What can hang from each mark
J_810: J_740
J_330: J_38 J_473 J_740
J_38: J_330 J_810
J_237: J_640
J_732: J_38 J_473 J_740
J_640: J_237 J_473
J_473: J_330 J_640 J_732 J_810
J_740: J_330 J_732 J_810

Each row was made from one small tree. Brackets hold a mark, then the marks that hang from it, in the order of their numbers. Every link used is in the known rows. Write each row's tree.
In the rows, zero is written as 128.
Known rows
[J_640 [J_473 [J_330 J_38 [J_740 J_810]] J_732]]: [208 176 139 120 152 151 162 150 130 145 167 156 159  93 135  66 165 173
  84  80 115 141 116  98  84 105  95  78 107]
[J_810 [J_740 [J_330 J_38 J_473] J_732]]: [133 128 114 116  89 137 151 166 122 158 139 121 129 133  21 166 121 113
 146 113 120  69 124 127 104 119 107 138 161]
[J_640 J_237 [J_473 [J_810 J_740]]]: [ 65 117 106 135 180 129  91 135  97 116  48 133 125 151 123  96 174 117
  86 148 106 124 176 139 112  72 123 104 161]
[J_237 [J_640 [J_473 [J_330 J_740] [J_732 J_38]]]]: [129 141 123 138 165 146 106 124 117 115 127 134 177 127 173  70 110 128
 122  90 124 179 132 151 128 143 121  91 126]
[J_810 [J_740 [J_330 J_38 J_473]]]: [140 145 132 119  94 151 143 167 116 141 102 104 109 112  43 147 118 116
 140  96  92  86 127 132 114 100  86 137 134]
[J_732 [J_38 J_330] [J_473 J_640]]: [ 93 101 162 139 138 107 100 110 145 113  99  86  54 136 164 162  88 108
 193 129 168 155 109 187 163 174 151 147 121]
[J_330 J_38]: [154 103 129 115 140 119 143 135 137 120 114  86 103  79 135 131 114 139
 127 112 108 143 105 124 137  71  98 165  92]
[J_330 J_38 J_473 J_740]: [150 138 170 114 139 167 166 168 157 144 116  68 115  75  86 111 123 148
 133  89 112 106  96  63 121  80  83 149  73]
[J_473 J_330 J_640]: [140 131 146 143 105 127  94 127 123 105 162 134 111  96 157 128 105 145
 135 139 114 157 105 102 132 141 122 157  98]
[J_38 [J_330 [J_473 J_640] [J_740 J_732 J_810]]]: [140 157 163 130 131 144 152 159 184 161 224 140 109 122  78 166 152 170
 155 137 168  79 111  74 111 182 141 142 101]
[J_740 [J_330 J_38 [J_473 J_732]] J_810]: [225 162 143 105  83 151 191 133 139 148 199 166 125  91  73 161 107 173
 114  98  96  95 157 113  88 132 114 127 112]
[J_330 [J_38 J_810] [J_473 J_640] [J_740 J_732]]: [150 137 147  87  96 149 148 107 129 145 141  85 141 107  66 149 117 146
 180  76 182  99  67  55 128 176 125 144 134]
[J_330 J_38 [J_740 J_732 J_810]]: [183 128 123 106 162 147 173 144 167 163 197 132 130  93  98 129 156 159
 114 114 132  95  94 114 108  77 141 163  88]
[J_640 [J_473 J_330 [J_732 J_38] [J_810 J_740]]]: [103 135 156 136 115 130 117 129  90  81 121 168 189 165 148  94 142 127
 102 109 140 150 175 163 102 157 113  82 161]
[J_330 J_38 [J_473 J_640 J_732 J_810] J_740]: [155 137 183  93  91 184 161 138 130 101 209 110 143  96 103 122 108 188
 181  79 145 109 137   4  68 158 101 132 106]
[J_732 J_38 [J_473 J_640] [J_740 J_330 J_810]]: [147 141 144 151 147 136 128 104  92 143 117 161  70 160 128 168 100 100
 167 148 110 101 132 250 161 154 209 121 118]
[J_640 J_237 [J_473 J_330 [J_810 J_740]]]: [ 75 153 113 136 159 136  82 138  96 110  68 147 160 163 130  69 175 128
  65 140  96 134 170 132 104 102 112  83 158]
[J_740 [J_330 [J_473 J_640]] J_732 J_810]: [171 147 141 126  98 150 138 121 145 159 226 192 100 127  43 196  93 156
 146 142 126  66 137 117 103 167 181 173 115]
[J_640 [J_473 [J_330 J_38] J_810]]: [162 153 138  99 145 151 121 112 122 107 123 107 143 141 126  73 143 168
 117  65 108 140 130  98 114 121 101 112 117]
[J_640 J_237 [J_473 J_330 J_732]]: [125 135 104 141 136 112 113 133 109 137 101 158 150 121 175  78 139 128
  59 163 111 177 156 118 109 116 105  67 137]
[J_237 J_640]: [134  96  97 142 156 104 101 125 143 103 135 101 109  94 159 144  93 133
 128 128  94 156 134 132 149  86 127 168 110]
[J_810 J_740]: [101  94 135 168 129 102 120 171 131 114 102 119 117  93 139 146 139 105
 106 160 108 132 124 143 138  59  95 154 125]
[J_810 [J_740 [J_330 J_38] [J_732 J_473]]]: [122 104  89 125 103 113 129 156 132 153 120 115 104 155  71 165 116  86
 158 112 122  84 116 161 124  92 138 142 193]
[J_38 [J_810 [J_740 J_330 J_732]]]: [115 123  77 142  74  85 125 131 122 152 127 156 142 159  88 177 145  88
 125 155 129  97 119 156 154 122 126 153 184]
[J_38 [J_330 J_473 J_740] J_810]: [127 166 153 137 113 114 168 149 184 150  96  75 124 123 121 126 154 148
 129 119 148 114  97  55 168 152  72 129  98]
[J_330 [J_740 J_732]]: [116 100 125 146 144 120 144 164 177 153 166 120 123 112 133 139 133 118
 127 161 128 110  93  76 137  67 128 173  94]
[J_640 J_237 [J_473 [J_330 J_740] [J_732 J_38]]]: [ 97 147 133 136 168 156 125 128 101 144  81 157 167 126 171  47 153 105
  79 145 124 171 143 147 113 121 123  76 107]

Which tree is each row?
[117 106 143 148 145 113 141 147 143  99 111  96 109 167 172 143 116 117
 137 155 105 110 148 103 164 103 137 108 127]  [J_732 [J_473 J_810] J_740]
[141 124 124 128  92 130 155 145 161 163 165 142 108 138  60 179  91 115
 136 151 108  80 133  90 134 122 141 167 121]  [J_740 [J_330 J_473] J_732]
[ 64 113  96 138 163 115 102 148 163 168 135  99  81 150 143 139 144 112
 166 176 171 116 106  89 135 152 158 125 147]  [J_38 [J_330 [J_740 [J_732 [J_473 [J_640 J_237]]]]]]
[105 108  89 151 106 105 122 164 134 151 158 160 119 140  90 170 138  84
 135 170 106  89 131 152 132  86 127 168 159]  [J_810 [J_740 J_330 J_732]]
[113 132 118 137 121 137  80 116 104 118 130 140 119 105 160 109 121 138
 104 173 110 164 126 116 117 135 135 138 102]  [J_473 J_330 [J_640 J_237]]
[118 113  96 122 183 123  87  98 138  94 121 111 119 142 144 112 107 152
 134  90 101 142 164 117 135 100 139 136 135]  [J_237 [J_640 [J_473 J_810]]]
[221 148 102 127 109 123 194 137  99 155 189 159 130 106 127 142 149 144
 121 150  91 109 143 165 112 116 117  89 109]  [J_473 [J_732 [J_740 [J_330 J_38] J_810]]]
[ 79  90 123 105 125 104  87  51 102 132  50 125 112 164 143 172  87  79
 149 141 185 144 118 193 164 191 212 138 178]  [J_740 [J_732 [J_38 J_810] [J_473 [J_640 J_237]]]]
[162 123  82  96  90  95 146  94 142 158 105 104 108 166  96 168  99 101
 160  88 135 105  96 137 161 142 152 147 180]  [J_740 [J_330 [J_38 J_810]] [J_732 J_473]]
[111 114 142 118 144 102 143 108 139 106 141 132 130 164 172 120 140 146
 146 118 163 154 177 154 127 172 109  92 128]  [J_640 [J_473 [J_732 [J_38 J_330]] J_810]]
[132 113 191 124  98 137 184 139 112  87 149 133 165 144 140 145 100 137
 136 150 136 121 180 126 130 178 127  83 106]  [J_330 [J_473 [J_732 J_38 J_740] J_810]]
[111 109 161 127 106 109  97  63 114 101  54 103  88 135 165 167  71  97
 170 104 162 156 100 182 185 169 174 157 145]  [J_732 [J_38 J_810] [J_473 J_640]]
[106 151 118 115 172 144  97 111 118 120  90 144 144 159 147  67 155 147
  70 134  95 146 164 101 109 118 129 105 121]  [J_640 J_237 [J_473 J_330 J_810]]
[119 133  99 132 119  83 158 137 187 160 152 100 141 143 138 134 175 132
 140 151 173 120  83  82 170 144 102 140 126]  [J_38 [J_330 [J_740 J_732]] J_810]
[100  91 137 129 120 131 110  92  84 113 120 156 113  91 173 148 103 113
 131 178 146 179 155 176 112 152 161 136 110]  [J_473 [J_640 J_237] [J_732 J_38]]
[140 122 113 143 153 108 114 114  73 100  99 127 175 144 186  93 104 103
 124 128 126 184 143 208 151 175 126  36 137]  [J_237 [J_640 [J_473 J_330 [J_732 J_38 J_740]]]]
[106 141 166 109 115 181 108 112 133 103 218 151 170 162 123 112 125 145
 170 124 154 121 117 109 108 182 176 178  98]  [J_473 [J_330 [J_740 [J_732 J_38]]] J_640 J_810]
[148 132  99 106  77  97 124 128 111 119 120 109 193 137 106 131 158 121
 107 103 158 131  90 137 133 156  92 116 180]  [J_473 [J_330 [J_38 [J_810 [J_740 J_732]]]]]
[112  98 103 139 156 106 126 123 110 141  77 148 118 103 169 112 134 118
  83 170 119 168 154 120 120  87 112  83 137]  [J_640 J_237 [J_473 J_732]]
[ 97 142 139 116 114 130  72  60  92 106  34 118 128 156 170 117  95  99
 120 124 156 173 114 189 157 203 180 125 156]  [J_732 [J_38 J_810] [J_473 J_330 [J_640 J_237]]]
[ 97 145  75 105 160 162 104 114  76 147  59 127 119 159  68  84 174 126
 121  99  89  98 169 163  91  82 121 105 161]  [J_640 J_237 [J_473 [J_810 [J_740 [J_330 J_38]]]]]
[105 110 110 124 155 121 126 112 117 119 107 159 134 137 163  97 137 143
  88 152 116 151 187  86  96 101 124  83 141]  [J_640 J_237 [J_473 J_732 J_810]]
[140 167 191 144 155 173 104 120 144 119 146 154 110 128 148 118 110 131
 131 105 129 133 102 172 131 151 186 156  98]  [J_732 J_38 [J_473 [J_330 [J_740 J_810]] J_640]]
[127 134 130 142 127 133 135 173 171 144 189 135 161 126 138 109 141 128
 108 157 118 122  93  71 131 103 118 156  99]  [J_473 [J_330 [J_740 J_732]]]
[157 137 121 108 128 132 157 115 137 141  91  74 134  91 136 103 151 134
 132  92 128 136  72  90 156  89  93 152  97]  [J_330 [J_38 J_810] J_740]
[ 83  74 135 145 129 109 122 145 120 117 116 135 137 127 116 167 116  81
 127 163 151 124 126 216 139 102 146 156 141]  [J_810 [J_740 [J_732 J_38]]]
[ 55  78  98 148 139 107  72 142 108 131  94 126  94 139 124 170 118  81
 134 178 152 115 132 151 124 121 171 128 201]  [J_810 [J_740 [J_732 [J_473 [J_640 J_237]]]]]
[142 137  95 140 170 115  75 116 125 109 107 116 129 125 153  88 111 138
 105  93  95 170 128 137 143 114 117 111 129]  [J_237 [J_640 [J_473 J_330]]]
[122 133 136 133 108  97 169 118 150 133 121 112 149 123 182 118 157 123
 139 138 178 165 110 135 162 172  94 122 112]  [J_473 [J_732 [J_38 [J_330 J_740] J_810]]]
[ 70 127 149 138 109 153  83 108  97  96 118 147  88 182 108 163  93  99
 192 115 119 100 155 192 126 150 179 173 163]  [J_732 J_38 [J_473 J_640 [J_810 [J_740 J_330]]]]
[168 170 127 110 110 143 143 124 132 133 105  85 166 105 142  74 161 141
 111  85 120 152  69  79 146 116  84 137 100]  [J_473 [J_330 [J_38 J_810] J_740]]
[211 136 171 118  93 138 179 134  93 119 185 129 135  81 112 164 113 169
 145 123 143 118 136 112  99 182 113  66 111]  [J_330 J_38 [J_473 J_640 [J_732 [J_740 J_810]]]]
[112  99 135 151  90 108 140 162 129  80 181 157 157 116 157 146 141 141
 111 155 119 126 177  86  97 102  93 136 154]  [J_473 J_732 [J_810 J_740]]
[149 157 134 154 175 123 163 164 192 153 175 128 102 101 151 114 185 165
 108 151 119 116 116 118 136  92 107 149  65]  [J_38 [J_330 [J_740 J_810]]]
